Known rows, with every step that occurs:
c -> u: [ 14.8   1.9  19.0  14.3   2.8  10.8   2.3  16.0   6.4  19.4 -12.6   8.2
   7.9   6.7 -15.5  21.6 -15.8   1.2 -10.0   3.1  18.4 -10.7  23.0  31.9]
y -> k -> c -> u: [ 25.1   0.3  11.2  -0.1 -28.9  27.4 -16.1  38.9  20.9  29.5 -35.5  -4.5
  -5.9 -28.3 -10.9  27.0 -12.7   8.8  12.8  22.5  19.2 -17.5  33.3  12.6]
x -> j -> h -> u -> k: [-21.1 -26.9 -22.7   4.3  -1.5  38.1  16.7  -2.6 -17.2  15.6  -6.6  45.6
 -30.3  15.9 -36.6  -4.2  42.8 -42.7  31.3  15.1 -47.0  42.8  13.8   3.1]
k -> c -> u: [ 17.8  -6.0   8.9  22.7 -33.7  19.7 -16.6  30.6  11.7  25.0 -34.4  15.0
   3.2  -3.4 -20.3  31.1   0.4 -21.6  -7.0  15.3   8.9 -16.1  28.3  13.9]
h -> u -> x -> j -> y -> k: [-39.5  18.5  22.7 -61.7  29.2  28.6 -39.8   4.3   4.6  21.8  -7.4  15.3
  11.2 -11.6 -45.9  39.2  53.3  25.2  46.1 -20.0 -19.1  39.3  -5.9 -50.0]
y -> k -> c -> j: [  7.0   9.0  12.9  -2.6 -27.7  17.7 -23.6  30.9  20.9  32.5 -22.4 -31.7
  -6.5 -54.7  11.3  -9.8   2.7  -3.8  27.4  39.6  -9.1   9.8  -8.4 -14.3]
c -> u -> x: [  5.5  12.7  21.2 -14.7  18.2  14.2   6.9  34.0   6.4   5.7 -16.1  15.2
  22.5  14.5 -42.4  54.8   0.5   5.2  -4.2 -13.7  38.2  -1.3  27.4   7.4]
x -> j -> y -> u -> k: [ -4.9  38.3  -5.1   5.3 -10.6   6.7  13.2 -40.8  21.7  40.5  -4.5  44.5
  17.4  22.9 -22.2 -17.3  15.1  -6.1  -4.9 -12.6 -11.9   0.8 -40.9 -27.5]
x -> j -> c -> u -> k: [ 11.0 -17.7  26.0  17.1 -17.7  31.2  19.2   4.5  12.6  36.6  21.8  36.6
  52.2  44.8 -32.9 -11.2  11.0   6.6   4.6 -12.5   3.1  15.0  40.1  36.4]
u -> x: [ -6.0   6.2   2.2 -23.5  15.8   4.7  -1.7  24.6   4.9 -15.1  -7.1   3.3
  13.8   8.7 -22.9  34.7   9.8   0.2   6.7 -12.1  15.8   9.8   5.5 -22.8]
u -> x -> j -> c: [-23.8  -7.8  28.8 -50.3   2.4  25.5 -19.6 -10.7  30.9   9.0  31.0   9.3
  46.8  52.3 -46.5   4.9  46.4   9.3  18.7 -21.8  -1.4  20.0  27.4 -24.8]
h -> u: [-24.1 -11.9 -18.3   3.1   7.3   6.9  -8.4  17.2 -19.8  -5.3  -6.4  -2.5
 -16.9 -12.8 -10.3  -5.9  13.2   4.3  10.3   0.2 -18.2  38.4  -1.8 -10.7]
h -> u -> x -> j: [-30.6 -14.5  -3.7 -45.1  27.2  38.5 -32.5  15.1   5.3  -3.0  -9.1  13.8
   5.2   9.3 -46.7  45.1  54.9   0.2  35.6  -8.4 -31.0  43.9   9.9 -41.1]
k -> y -> u -> x: [  8.1  61.7 -31.2  -5.0   8.0  -6.3  22.7  33.4  20.3 -12.0   0.9 -25.1
  -4.3  21.1 -29.4  23.6  -4.0  -5.8   0.8  10.7  14.0  12.5 -16.1 -39.9]
y -> u -> x -> j: [ -3.4  23.0  -1.5 -48.8  15.6  27.4  -9.9 -19.3  56.2   8.5  -7.9   8.6
   2.7  43.8 -38.5  28.6  14.5  -5.4   8.9  -2.0   2.0  -4.5 -13.3 -47.7]
c -> j -> y: [-27.7  36.4  41.2   8.1   2.1 -10.6 -14.2 -14.4 -14.6  43.2  11.8   3.3
  16.6 -28.4  -5.7 -19.1  22.3  -9.4  -0.1  -7.7  -7.7  14.1 -36.0  -8.8]
j -> c -> u -> k -> y: [ 25.7  18.3 -10.3  57.8 -25.8 -10.7  45.2  57.5 -15.9  18.3  28.0   1.2
  46.0  34.4 -27.5 -22.2   0.4   5.7  -7.9  -0.7  14.9  35.0  39.9  43.6]
j -> x: [ -6.2  -6.2  -0.8  27.5 -31.2   5.1  -3.9 -13.5   2.9  40.4  19.1  -5.9
   2.9  -1.0  21.6 -34.1  -1.6 -28.8  -0.8 -15.5   8.9   0.6  17.1  -8.8]
x -> j -> y -> k -> c -> u: [  6.0  11.9  47.4 -13.3 -27.3  43.7 -40.3   0.7  29.5  69.8 -28.0  29.0
  18.2 -14.3 -29.8  38.6  30.9  -3.6  23.5   5.7   4.3 -13.7  20.6   3.6]
y -> k -> c: [ 11.4  -2.3  -8.5  -8.7 -33.9  15.4 -18.6  24.7  20.3  12.0 -27.0 -15.8
 -13.1 -30.4   2.3   6.0   4.4   5.0  21.9  23.7   0.2  -6.4  12.3 -14.7]
k -> c: [ -1.7  -6.6  -5.4  10.9 -32.6   5.5 -20.1  16.9  13.0   8.9 -17.9   7.6
  -4.3 -13.2  -8.5   5.7  16.8 -28.0   3.2  14.0 -11.3  -8.6   4.3 -14.3]
j -> y: [-20.0  27.2  22.2   3.5  -5.8  -7.5  -8.2 -16.1 -19.2  23.9   7.2  19.9
  14.6 -10.4 -10.0  -4.5  16.5   4.3  -7.4 -25.9   3.2  -0.4 -19.8 -10.3]
x -> j: [ -4.4  -7.2  16.8 -19.1   5.9  28.6 -17.8 -25.3  22.7  13.4   3.7  13.2
  11.6  16.8 -14.8  18.5  29.7 -15.0  14.2   2.4 -22.4  -2.5   6.5  -5.3]

Rows:
[-45.7 -28.9  10.1 -49.6   6.9  29.6 -25.4   5.1  12.6   3.2  28.8   0.6
  23.3  41.9 -62.1  -3.2  61.9  16.1  34.0 -22.5 -16.9  57.4  23.2 -41.0] : h -> u -> x -> j -> c
[-11.0  50.3   1.7  -3.0  -9.2 -15.4   2.6 -30.5  14.4  28.0  -3.6   8.4
  -2.1   7.1 -13.7 -29.5 -11.2   5.2 -14.5 -14.2  16.8 -10.4 -47.7 -25.8] : j -> y -> u
[-34.7 -29.7   2.6 -20.0  10.0  49.0 -11.0 -22.4  -8.3  20.7  -0.1  19.3
 -40.8   8.4 -47.6  -2.1  46.9 -38.4  37.4  16.8 -47.8  25.0  14.0  -6.2] : x -> j -> h -> u
[-50.6  12.5  20.2 -41.8  23.4  29.8 -33.4  -2.4  -8.1  16.3  -4.1  33.5
  18.4   9.4 -60.0  37.7  75.6  -5.0  29.5 -32.9 -28.5  42.0 -13.9 -50.2] : h -> u -> x -> j -> y
[  7.4  -0.3  -8.6  44.0 -39.9   4.1   8.2  39.8   0.0  30.2 -24.1  12.5
  12.7 -31.9  -0.5 -13.6  18.4 -36.7   7.6  23.4 -21.3  25.5 -18.2  -7.3] : u -> k -> c -> j
[-12.4 -12.7  22.9 -25.6   2.2  40.6  -4.5 -34.6  11.7  23.3  10.5  25.5
 -21.8  28.4 -33.6   6.9  33.0 -44.8  22.9  17.5 -25.4 -13.0  19.6   8.5] : x -> j -> h
[-25.3  24.9  31.2  14.7 -32.0   2.3 -29.7   2.4  -1.4  51.5  -7.8   8.5
  15.5 -39.1 -12.0 -14.9  35.2 -37.6   3.4   3.3 -20.8  11.3 -35.6 -22.8] : k -> c -> j -> y
[-11.6   1.7  20.5 -45.8  22.5  31.4 -17.0  -1.8  24.5  -5.6  -4.4  21.5
  23.6  27.7 -33.7  52.5  43.4 -15.8  20.7  -9.8  -5.1   7.1   8.6 -27.5] : u -> x -> j
[ -5.3  19.4  17.9  -7.1 -33.4   3.3 -27.3   9.7   8.0  32.5 -19.3   5.4
   1.8 -34.7  -8.2   2.4  21.4   5.7  15.4   0.7   2.8  -6.0  -7.0 -22.2] : j -> y -> k -> c
[-13.1   5.3  17.7  33.1 -22.1   5.1  -7.3 -10.9  -1.7  62.7  24.3 -17.7
   6.8 -23.7  26.9 -45.7  -2.3 -38.8   7.0   0.1   5.5  16.4  -1.9  -5.9] : c -> j -> x
[ -7.4 -14.1 -44.6  30.3   0.6  -3.6  18.9  37.6 -28.8 -10.3 -15.5  15.5
  -2.1 -15.6  -9.0 -15.3   8.0   6.8   8.0  -8.7 -24.1  53.9  -6.8  -7.2] : h -> u -> k
[ 19.6  15.3 -47.7  38.3 -47.1  -2.4  23.8  17.9  28.7   8.5 -37.7  15.2
 -13.0   4.7  -2.9 -22.2 -12.5 -21.6  -7.6  18.1  -2.0  -5.9 -22.4 -30.6] : y -> u -> k -> c
[ -5.1  30.8 -22.8 -27.3   5.8   2.2  10.3   7.2  27.9  -6.6 -13.6  -5.9
  -3.6  23.9 -25.2   7.7 -20.8   9.8 -10.0  -3.0  25.9  -7.5 -21.1 -37.8] : y -> u -> x
[-37.5 -10.7 -13.4 -26.4  15.3  24.6   5.8  28.4 -20.2  -8.6  -7.6   7.8
 -39.0   5.5 -58.7  20.4  31.6 -24.2  26.6   0.0  -6.5  38.6  19.2 -25.8] : j -> h -> u -> x
[  4.7  -5.1  30.4 -22.4  -6.9  52.5 -33.1  29.1  38.3  22.6 -33.7  35.2
  28.8  23.9 -60.9  76.3  43.3 -33.8  15.4   0.6   1.1  -8.3  39.8 -16.3] : k -> c -> u -> x -> j
[-25.8  67.8  23.8 -24.0  14.3  -6.8  -7.9  -7.4  16.7  37.3  -3.8   1.2
  12.4  -3.8 -32.0 -10.9   0.9  -3.5  -5.7 -11.8  18.0  12.4 -62.1 -49.8] : c -> j -> y -> u -> x
[-15.7  -0.9  23.0 -49.0  18.4  50.4  -5.7 -13.6  16.2  12.2   3.2  35.0
  -8.7  36.1 -55.8  43.1  48.0 -41.9  30.0   2.5  -9.0  -1.1  27.1 -19.8] : u -> x -> j -> h
[ -2.9  48.7  -8.5 -30.4  11.8  32.5  19.1  -1.2  38.1  15.2   8.7   3.4
 -24.0  48.6 -62.4  31.2  30.2 -55.8  18.4  24.9 -11.5   6.3   2.2 -32.8] : k -> y -> u -> x -> j -> h
[-23.3  58.2   4.4 -25.7   5.3  -8.3   1.3 -10.4  14.5  11.6  -3.9   9.3
   5.8  14.9 -36.7   5.9  -0.9   5.3 -10.1 -21.9  24.5  -3.9 -35.6 -47.1] : j -> y -> u -> x
[ 11.3  -5.7 -17.1  66.4 -67.6   8.7   8.4  26.7  -0.6  63.7  -7.7  10.4
  14.1 -36.7  21.9 -45.0  15.7 -65.4   4.7  11.1  -8.6  34.5   5.3 -16.5] : u -> k -> c -> j -> x
[  2.7  11.3 -49.5  53.6  -4.1 -12.7  29.6  67.8 -38.2 -13.6  -0.4  -2.7
  -1.2 -12.1 -10.0   1.7  22.8 -10.0  16.6  14.2 -30.4  74.4  -4.2  -2.1] : h -> u -> k -> y
[-22.1  10.4  41.8 -20.4   7.0  17.3 -26.9 -44.6   5.2  37.1  12.0  30.9
  22.9  13.7 -19.1  13.6  45.9 -15.2  10.6 -13.8 -21.6  -1.2  -7.8 -10.3] : x -> j -> y
[ 18.7  -0.9  29.4 -47.7  -5.8  57.5 -33.5  38.2  48.7  30.1 -43.0  18.7
  17.7  -0.2 -45.9  81.1  27.9  -8.3  34.0  13.4  12.3  -9.3  41.3 -16.1] : y -> k -> c -> u -> x -> j
[ -1.4   2.3  26.1 -16.5  -6.3  12.0   5.9  29.2   8.1  13.2  17.8   0.3
  46.7  41.1 -51.2   6.2   2.5  31.0  -5.5 -28.8  39.7   9.8  44.5  11.0] : j -> c -> u -> x
[ 17.8  24.9 -49.3  26.8 -10.5 -10.6  37.0   2.1  14.5   3.6 -15.0  11.6
  -9.5  10.9   1.8 -24.5 -33.5   6.6 -12.0   5.4   9.2   3.8 -32.0 -16.4] : y -> u -> k
[ 27.3   6.1 -11.7  37.5  -3.8   6.2  32.2  36.4  -9.4  15.5 -19.7  30.8
  21.5  -0.3 -13.4  16.2 -22.7   1.6 -14.4  -0.8  17.7   4.0  19.5  36.8] : c -> u -> k
[ -7.8  -3.7 -29.5  29.0  -3.9  31.5  31.8  30.6 -29.5  14.0   7.4  25.9
 -22.7   8.7 -41.7  13.5  52.7 -52.2  32.6  28.6 -59.9  62.1  16.5   7.8] : x -> j -> h -> u -> k -> y
[  1.8   4.5  37.4 -40.1  23.3  49.1 -15.7  12.7  23.1  16.8 -14.2  28.6
  29.6  31.3 -49.1  75.1  20.3  -5.9  12.1  -6.0  12.0  -2.4  34.7   4.6] : c -> u -> x -> j
[-10.3  -8.2   8.5  44.1 -59.5  12.2 -24.0   9.5  11.8  69.9   4.0 -11.6
   6.4 -38.4  20.4 -45.4  16.8 -64.1  11.6  15.4  -3.0  10.3   8.6 -20.1] : k -> c -> j -> x
[-38.0  -5.9   7.7   0.8   5.1  22.2  -0.1   4.4 -27.8  29.6   4.8  -9.8
 -47.7 -23.1 -29.0 -29.7  19.1 -32.0  26.5  32.1 -36.7  47.7 -11.4   2.3] : c -> j -> h -> u
[ 22.3  10.4  14.8  34.2 -18.2  20.4  30.3  30.2   1.4  33.3  32.1  12.2
  56.4  50.0 -36.3  -4.9  26.8  -4.0   3.7   0.8  -8.3  31.2  43.6  37.7] : x -> j -> c -> u -> k -> y
[-32.0  10.0  -7.8  45.8 -36.8  -6.3 -11.5  39.9 -32.8  46.3 -18.6  26.4
   7.1 -52.2 -19.2 -24.0  49.1 -32.8  15.1   2.8 -40.4  62.1 -45.2 -29.8] : h -> u -> k -> c -> j -> y
[-42.2  -8.7  -1.2 -16.5 -16.2  32.9 -18.1  48.3 -11.1  22.4 -26.9   1.0
 -37.4 -24.6 -58.8   8.7  50.9 -57.6  34.9  28.2 -27.8  48.7   1.3 -39.7] : k -> c -> j -> h -> u -> x
[ -6.3 -20.6 -50.4  43.9 -35.7   1.9  -1.2  54.8 -20.5  -4.2 -35.2  23.0
 -10.5 -22.5 -15.1  -0.4  30.9 -20.1  15.8   9.4 -34.1  49.6   2.2 -22.6] : h -> u -> k -> c
[  8.2  25.1  36.0   5.5 -30.5  16.6 -23.3  23.4   9.5  52.2 -31.0  16.7
  11.4 -31.3 -18.5  20.6   3.1   7.1   7.0   2.2  22.6 -16.6  17.4   6.1] : j -> y -> k -> c -> u
[-15.0   7.6  20.4  -2.1   3.9  17.1   9.8  -9.1 -14.1  37.3   9.1  -4.7
 -26.3 -16.5 -16.5 -22.8   6.0 -38.6  14.0  26.0 -13.6   8.3  -3.7  15.9] : c -> j -> h
[-23.2  57.1  18.2  -2.0  -0.9 -13.7  -3.1 -29.9  11.6  57.5   2.9  -4.0
   1.0 -11.8  -7.1 -46.6 -12.0  -5.0 -13.0   3.8   4.9   1.3 -63.8 -25.3] : c -> j -> y -> u
[ -8.2  20.8  43.7 -42.7   8.9  25.5 -24.4 -34.0  16.9  41.6   8.1  11.4
  17.6 -12.9  -5.4  11.3  27.0  16.7  27.5  -5.9 -11.2  -5.1  -2.9 -14.4] : x -> j -> y -> k
